Each row was made from one path, in order. Every step used is in the known rows, and no mark comes twice. Write each row's path.
Known rows:
V-Z: [14 15 7 -12 2 -12 -8 -10 6 -16 8 -4 0 36 4 -18 -14 1]
Q-Z-D: [17 0 35 -4 -14 -14 2 -18 -7 -4 -29 45 -8 -15 20 12 -12 5]
D-Z-V: [18 0 26 23 -4 -4 15 -25 3 -4 7 32 4 0 43 -38 -11 6]
E-D-Z-Q: [14 -25 45 5 6 0 55 -26 -7 8 -25 28 17 -2 30 13 -17 -2]
Z-D: [4 3 12 11 -2 -2 7 -8 4 9 -19 36 7 -11 7 7 2 -3]
Z-V-E: [15 16 9 7 -20 7 -18 -12 19 -3 18 26 -7 13 13 -23 -7 -28]
V-E-Q-Z-D: [28 -1 64 -27 -4 8 2 -20 -8 0 -14 54 3 0 19 5 -23 -15]
S-Q-Z-D: [9 3 22 -12 -5 -20 4 -18 -3 0 -48 46 -14 -41 40 26 -20 15]
E-D: [-4 -9 13 5 3 8 31 5 5 7 -19 7 3 -5 -4 15 4 -6]
Z-V-E-D: [11 7 22 10 -18 15 13 -7 24 4 -1 33 -3 7 10 -9 -3 -34]
Z-Q-E-D: [8 -35 21 -4 -26 8 31 -14 -1 7 -23 40 16 -20 -6 50 -23 -37]
V-Z-Q-E-D: [22 -20 28 -15 -23 -4 22 -24 4 -9 -15 36 15 17 -1 33 -37 -38]
Q-E: [17 -14 -7 -12 -28 -1 -2 -7 -7 -7 5 23 2 5 -12 11 -19 -17]
D-E-Q-Z: [29 -30 51 -32 -4 17 34 -20 -17 11 4 37 13 -3 31 -4 -29 -3]
D-Z: [23 -4 16 -2 3 -9 23 -19 -13 -6 4 11 4 22 24 -27 -13 19]
S-Q-Z: [5 0 9 -23 -3 -19 -3 -10 -8 -9 -29 10 -21 -30 34 19 -22 17]

Write each row's path:
[27 14 31 -8 -32 -4 -24 -22 9 -16 9 35 -21 9 26 -19 -21 -21]  Q-Z-V-E
[36 -27 22 -10 -23 0 52 -21 -16 -4 -11 41 9 20 8 0 -28 -4]  Q-E-D-Z
[32 -11 21 -25 -21 -11 31 -31 -6 14 -36 72 -4 -23 53 12 -34 10]  S-Q-Z-D-E
[4 -21 -8 -16 -16 0 33 -2 0 4 -33 32 -1 -28 5 40 -23 -13]  S-Q-E-D
[26 -11 16 -19 -25 -13 -8 -28 0 -16 4 29 12 22 2 18 -40 -32]  V-Z-Q-E
[30 -1 54 1 6 17 17 -28 2 0 22 41 15 17 41 -44 -21 -15]  D-Z-V-E-Q
[16 -28 28 -17 8 27 39 -10 -7 24 14 28 28 0 18 -8 -16 -10]  D-E-Q
[34 -12 44 -13 -9 3 45 -31 -4 4 -11 33 10 31 23 0 -27 -16]  V-E-D-Z-Q
[24 -26 61 -7 -10 21 26 -26 -1 13 8 59 13 -24 51 -15 -27 -17]  D-E-Q-Z-V
[34 -9 48 -18 9 13 38 -27 3 17 2 61 34 25 29 -19 -28 -12]  V-Z-D-E-Q
[0 3 18 2 -10 -14 -11 -18 9 -7 -24 31 -20 -50 54 7 -19 3]  S-Q-Z-V
[24 4 44 -5 -30 4 7 -17 14 -8 -10 41 -18 3 23 -5 -17 -27]  Q-Z-V-E-D
[4 -16 51 -20 12 8 6 -8 -15 -4 -9 12 4 -22 19 10 -15 2]  E-Q-Z
[31 -23 31 15 -30 4 44 -28 0 -4 -6 63 10 -1 28 -12 -26 -17]  Q-E-D-Z-V
[28 -11 12 -2 -18 6 34 -20 3 24 -7 62 17 7 19 -7 -13 -7]  Z-D-E
